Known rows, with every way that one mark hangs from another
K555[K101[K561[K265]] K754 K850]: [ 4.84  0.78 -1.03  0.48 -0.15  3.82 -0.39  4.28  0.90 -3.26 -2.10  0.29
  1.40 -2.52 -0.53  0.50 -0.39 -1.18 -2.20 -1.46 -0.28 -1.35]
K850[K555[K754]]: [ 1.08 -0.22 -0.36 -1.81 -0.41  2.62  0.25  2.60  1.88  0.21 -1.32 -1.53
  0.33 -0.54  0.12  1.08 -0.33 -1.01 -0.83  0.76 -0.64 -0.24]
K618[K101[K493]]: [ 4.03 -1.83 -1.31 -0.49 -0.07  1.25  1.10  1.35  1.25 -0.10 -0.98 -0.41
  0.88 -0.40  1.34  1.17  1.40  0.10 -2.18  1.29  1.11  1.19]
K561[K101[K169 K493 K618] K265]: [ 6.43 -0.19  0.22  1.61  0.04 -0.47  0.27  0.21  2.29 -1.06 -0.41  0.99
  2.03 -1.98  1.06  0.55 -0.43 -2.11 -0.84  0.67 -0.85  1.62]
K561[K101[K169 K493] K265]: [ 5.79  0.34 -0.37  1.49 -0.65 -0.43 -0.24  1.16  1.80 -1.25 -0.48  1.19
  1.37 -1.90  0.32  0.20 -1.00 -1.70 -0.04  1.11 -0.10  1.44]
K754[K555[K101 K850]]: [ 3.21 -1.06  0.58 -0.41 -0.57  4.58 -0.51  2.88  0.58 -1.94 -2.02 -0.18
  1.12 -0.82 -0.03  0.42 -1.12 -1.00 -0.99 -0.45 -2.17 -0.55]
K561[K265]: [ 3.21  0.97 -1.14 -0.24 -0.53 -0.89 -0.89 -0.51  0.87 -0.90 -0.37 -0.45
  0.65 -0.95 -0.32  0.93 -0.25 -0.55  0.54  1.27 -0.04 -0.67]
K101[K493 K561[K265] K618]: [ 4.82  0.28  0.12 -0.10  0.71 -0.52  1.74  1.52  1.58 -1.47 -0.13 -0.21
  2.64 -1.63  1.70  0.37  1.24 -0.49 -2.28  0.56 -0.05  1.02]
K265[K561[K101[K493]]]: [ 4.80 -0.58 -0.74  0.29 -0.19 -0.93  1.33  2.70  3.21 -0.69 -0.60 -0.37
  0.61 -1.40  1.53 -0.10  0.23 -0.41 -0.71  0.53  1.35  1.80]
K618[K101[K561[K265]]]: [ 4.83  0.42 -1.46 -0.45 -0.50 -1.14  0.26  1.33  1.56 -1.43 -1.50  0.12
  0.66 -1.34 -0.42  1.22  1.41 -0.45 -2.21 -0.18  0.24  0.57]
K850[K555[K101[K618]] K561[K265]]: [ 4.67  1.36  0.32 -0.96  1.16  0.15  0.60  1.85  2.02 -1.81 -1.10  0.26
  2.30 -1.96  0.27  1.86 -0.46 -1.55 -1.78 -0.67 -3.78  0.95]
K101[K169 K493 K561 K618]: [ 3.85 -0.61  1.21 -1.01  0.51  0.98  2.77  2.23  1.76 -0.80 -0.43 -0.96
  1.92 -1.54  1.10  0.08  1.57 -0.41 -2.00 -0.87  0.21  1.17]
K561[K101[K493]]: [ 4.20 -0.69 -0.16  0.77  0.04  0.61  0.65  1.62  1.89 -0.49 -0.57  0.06
  0.61 -0.66  1.18  0.17 -0.12 -0.87 -0.75  1.56  0.35  0.98]
K101[K169 K493 K561[K265] K618]: [ 5.16  0.32  0.59 -0.19  0.31 -0.30  1.79  1.69  1.64 -1.49 -0.22 -0.01
  2.68 -2.26  0.94  0.27  0.91 -0.90 -1.75 -0.40 -0.20  1.38]
K850[K555 K561]: [ 1.47  1.11  0.38 -2.65  0.39  0.10  1.37  2.64  2.18 -0.66 -0.84 -1.25
  0.74 -0.95 -0.04  1.17 -0.23 -0.36 -0.84 -0.44 -1.62  0.89]
K555[K101 K754 K850]: [ 3.31 -0.70 -0.95  0.05 -0.15  5.49 -0.51  3.07  0.79 -1.81 -2.03 -0.71
  0.46 -1.41 -0.20  0.81 -0.60 -0.91 -1.33 -0.75 -0.03 -1.88]
K555[K101[K169 K493]]: [ 4.19 -0.83  0.08 -0.01 -0.05  2.74  0.79  2.12  0.41 -0.83 -0.78  0.00
  1.29 -1.19  0.20  0.47 -0.07 -0.58 -0.54  0.39 -0.27  0.49]
K555[K101[K169] K754 K850]: [ 3.64 -0.61 -0.53 -0.05 -0.57  5.74 -0.42  3.22  0.81 -1.88 -2.12 -0.48
  0.41 -2.00 -0.93  0.68 -0.87 -1.29 -0.83 -1.66 -0.23 -1.58]
K555[K101[K493 K561]]: [ 4.11 -0.36  0.23 -0.32  0.57  2.10  1.84  3.80  0.66 -1.45 -0.91 -0.17
  1.53 -1.12  0.73  0.12  1.00 -0.10 -2.10  0.17 -0.06  0.56]
K754[K555]: [ 1.51 -0.84  0.64 -1.49 -1.17  1.17  0.17  1.01  1.22 -0.36 -0.74 -0.89
  0.50  0.08  0.23  0.39  0.10 -0.59  0.02  0.71 -1.35  0.32]
K850[K555[K101[K561]]]: [ 2.79  0.64  0.60 -1.44  0.54  1.89  0.92  4.00  1.29 -0.90 -1.97 -0.71
  0.83 -1.03 -0.69  0.78 -0.14 -0.88 -1.68 -0.40 -2.13  0.16]
K265[K555[K754]]: [ 1.43 -1.81 -0.65 -1.15 -0.71  3.24 -0.44  1.46  2.01 -0.92 -1.32 -1.27
 -0.14  0.11  0.26  0.25 -0.19  0.26  0.13 -0.01 -0.29 -0.09]
K101[K493]: [ 2.62 -0.70 -0.37 -0.64  0.07  1.18  1.09  1.31  0.88 -0.26 -0.14 -0.94
  1.13 -0.45  1.27  0.40  0.46  0.16 -0.58  1.61  0.92  0.36]
K754[K555[K101[K493] K850]]: [ 3.96 -1.83  0.71 -0.08 -0.24  5.34  0.47  4.13  0.45 -2.11 -1.51  0.26
  2.33 -0.98  1.37  0.07 -0.95 -0.74 -1.89  0.33 -1.47  0.57]

Rows
[ 3.63 -1.18  0.66 -0.68  0.34  1.39  1.66  0.43  1.44 -0.11 -0.16 -1.00
  1.73 -1.13  1.32  0.60  0.79 -0.59 -0.88  0.25  0.04  0.84] | K101[K169 K493 K618]
[ 3.02  1.21  0.64 -1.22  0.39 -0.48  0.94  2.93  3.22 -0.95 -1.29 -0.25
  0.29 -1.23 -0.10  0.96 -0.81 -1.40 -1.00 -0.57 -2.20  1.55] | K850[K555 K561[K101]]
[ 4.63 -0.89 -1.26 -0.53 -0.53  0.00 -0.39  1.56  2.13 -2.08 -2.10  0.25
  0.73 -0.71 -0.28  0.67  0.59  0.31 -1.71 -0.69 -0.81  1.48] | K618[K101[K561[K265[K555]]]]
[ 3.18 -0.62 -0.43 -0.39 -0.83  3.66 -0.09  2.15  0.96 -0.82 -1.37 -0.47
 -0.04 -1.26 -1.02  0.91  0.09 -1.27 -0.26 -0.77 -0.46 -0.84] | K555[K101[K169] K754]
[ 2.07 -0.03  0.96 -2.04 -0.49  2.44  0.96  3.36  1.75 -2.35 -1.16 -0.70
  1.22 -1.20  0.44  0.34 -0.48 -0.39 -1.23 -1.70 -1.54  0.53] | K754[K555[K850[K561]]]
[ 4.60 -1.22 -0.29 -0.99 -0.34  1.16  2.23  3.31  1.63 -0.80 -1.36 -0.25
  1.14 -1.42  0.42  0.59  1.87 -0.11 -2.80 -0.78  1.14  1.89] | K618[K101[K169 K493 K561]]
[ 3.35  0.90  0.30 -1.25 -0.71  1.15  0.04  2.80  1.68 -3.12 -0.98  0.22
  1.98 -1.87  0.28  0.49 -1.03 -0.79 -0.98 -1.18 -1.86  0.69] | K754[K555[K850[K561[K265]]]]
[ 1.98 -1.72 -1.18 -1.62 -0.98  1.72  0.25  2.59  3.28 -1.13 -1.41 -1.71
 -0.19 -0.57  0.60 -0.02  0.11  0.68  0.19 -1.03  0.70  0.82] | K265[K555[K754] K561]
[ 2.66 -1.96 -0.60 -0.39 -0.40  4.60 -0.76  2.22  1.48 -1.50 -1.85 -0.48
  0.06 -0.05 -0.09  0.49 -0.44 -0.14 -0.26 -0.32 -1.37 -0.27] | K265[K555[K101 K754]]
[ 3.52 -0.68  0.80 -0.94  0.97  0.71  2.67  2.08  1.72 -0.73 -0.34 -1.14
  1.97 -1.02  1.83  0.21  1.85 -0.02 -2.48  0.01  0.26  0.89] | K101[K493 K561 K618]
[ 2.58  0.14  0.21 -1.47  0.08  3.58  1.04  5.09  1.65 -1.06 -2.11 -0.71
  0.72 -1.22 -0.43  0.80  0.16 -1.25 -2.38 -0.69 -1.57 -0.01] | K850[K555[K101[K561] K754]]
[ 3.35 -1.57  1.29 -0.61 -0.17  2.47  0.37  0.91  1.19 -0.71 -1.15 -0.30
  1.28 -0.21  0.66  0.99  0.44 -1.40 -1.23 -0.03 -3.22  0.28] | K754[K555[K101[K618]]]
[ 2.33 -0.46 -0.36 -1.05 -0.08  3.95 -0.07  3.35  1.33 -0.38 -1.84 -0.73
  0.48 -0.74 -0.22  1.29 -0.58 -1.42 -1.24  0.48 -1.76 -0.43] | K850[K555[K101 K754]]
[ 4.08 -0.42  0.09 -0.69  0.99  4.64  1.16  3.34  1.93 -2.61 -1.60 -0.68
  1.34 -2.15  0.75  1.32  0.40 -0.99 -2.79 -2.66 -1.24 -0.85] | K555[K101[K618] K754 K850[K561]]
[ 5.76 -1.03  0.35  0.33  0.08 -0.72  1.92  1.90  3.74 -0.50 -0.60 -0.38
  1.20 -2.11  1.56  0.11  0.55 -1.13 -1.01 -0.78  0.39  2.27] | K265[K561[K101[K169 K493 K618]]]
[ 4.25 -1.43  0.88 -0.29  1.19  4.44  0.44  2.93  1.82 -2.82 -2.65 -0.70
  1.44 -1.16  0.31  0.05 -0.38  0.05 -2.09 -2.56 -2.25 -0.21] | K265[K555[K101[K561 K618] K850]]
[ 4.55 -1.84  0.32  0.09  0.21  4.44  1.39  2.36  1.26 -0.72 -0.84 -0.24
  1.80 -1.52  1.22  0.86  0.81 -1.40 -1.97 -0.36 -0.50  0.44] | K555[K101[K169 K493 K618] K754]
[ 4.17 -1.94 -0.18 -0.70  0.44  1.34  0.34  1.20  2.89 -1.34 -1.71 -1.10
  0.77 -0.68  0.81  0.51  0.18  0.37 -0.39 -1.49 -1.64  0.96] | K265[K555[K101[K618]] K561]
[ 3.17 -0.86 -1.38  0.01 -0.69  4.04 -1.76  1.97  1.70 -2.71 -1.91 -0.38
  1.09 -1.24  0.22  0.22 -1.77 -0.15 -0.23 -0.45 -0.38 -0.61] | K561[K265[K555[K754 K850]]]
[ 2.43  0.44  0.01 -1.92  0.32  3.15  1.05  4.59  1.99 -1.38 -1.54 -0.55
  0.77 -1.34 -0.09  1.45 -0.13 -1.09 -1.90 -1.04 -2.17  0.49] | K850[K555[K101 K754] K561]
[ 4.19 -1.19  0.71 -0.75  1.40  4.07  0.48  2.40  2.14 -3.14 -2.04 -0.51
  1.58 -1.31  0.67  0.69 -0.73  0.13 -1.64 -2.93 -2.81  0.32] | K265[K555[K101[K618] K850[K561]]]
[ 3.31 -0.37  1.71 -1.24 -1.08  2.40  1.03  3.77  1.04 -1.64 -1.63  0.08
  0.86 -1.11 -1.02  0.01  0.34 -1.20 -1.07 -1.65 -2.43  0.87] | K754[K555[K101[K169 K561]]]
[ 5.48  0.27 -0.80  1.60 -0.21 -0.66 -0.27  1.05  1.71 -1.27 -0.38  1.00
  1.39 -1.34  1.04  0.35 -0.72 -1.32 -0.54  2.01  0.00  1.13] | K561[K101[K493] K265]
[ 5.40 -1.10 -0.11  0.42  0.48 -0.96  1.86  1.73  3.68 -0.45 -0.51 -0.56
  1.19 -1.54  2.31  0.24  0.88 -0.81 -1.56  0.14  0.53  1.98] | K265[K561[K101[K493 K618]]]
[ 4.15 -0.22  0.71 -0.68 -0.08  0.07  0.19  0.67  2.34 -2.03 -1.29 -0.32
  1.59 -1.43 -0.30  0.06 -0.05 -0.37 -0.38 -1.74 -1.91  1.20] | K101[K169 K561[K265[K555]] K618]
[ 4.52  0.86 -0.02 -0.34 -0.42 -0.20  1.26  2.62  1.07 -1.68 -0.34  0.19
  2.09 -2.13  0.13 -0.08  0.35 -0.51 -0.97  0.04  0.58  1.20] | K101[K169 K493 K561[K265]]
[ 2.00 -0.92 -0.33 -1.64 -0.02  4.44  0.40  3.75  2.55 -2.96 -1.80 -1.08
  0.62 -1.23  0.46  0.17 -0.75  0.58 -1.06 -2.45 -0.50  0.20] | K265[K555[K754 K850[K561]]]
[ 3.52 -0.41  1.00 -1.02  0.61  2.46  0.45  1.37  1.58 -0.06 -1.72 -0.74
  1.23 -1.26 -0.42  1.45 -0.57 -1.79 -0.90 -0.60 -3.12  0.25] | K850[K555[K101[K169 K618]]]
[ 4.72  1.09 -0.13 -0.76  0.86  0.99  0.98  4.02  1.44 -2.09 -0.75  0.87
  2.85 -1.99  0.95  1.18 -0.81 -0.90 -1.90  0.63 -2.30  1.88] | K850[K555[K101[K493]] K561[K265]]
[ 4.33 -1.80 -0.91 -0.60 -0.56  1.51  1.12  1.52  1.32 -0.15 -1.11 -0.25
  0.89 -0.96  0.60  1.06  1.09 -0.32 -1.68  0.41  1.00  1.47] | K618[K101[K169 K493]]
[ 4.57 -2.31  1.31  0.04  0.50  5.24  1.03  3.15  0.94 -1.89 -1.42  0.04
  2.91 -1.10  2.19  0.38 -0.39 -1.14 -2.67 -0.07 -2.25  0.76] | K754[K555[K101[K493 K618] K850]]
[ 4.34  0.28 -0.35 -0.16 -0.96 -1.48  0.38  1.61  3.39 -0.58 -1.19 -0.61
 -0.59 -1.83 -0.69  0.18 -0.23 -1.06  0.65 -1.25  0.54  0.97] | K265[K561[K101[K169]]]
[ 4.55 -0.57  0.31  0.68 -0.38  0.84  0.75  1.73  2.00 -0.51 -0.68  0.22
  0.67 -1.28  0.42  0.07 -0.43 -1.25 -0.29  0.57  0.20  1.29] | K561[K101[K169 K493]]
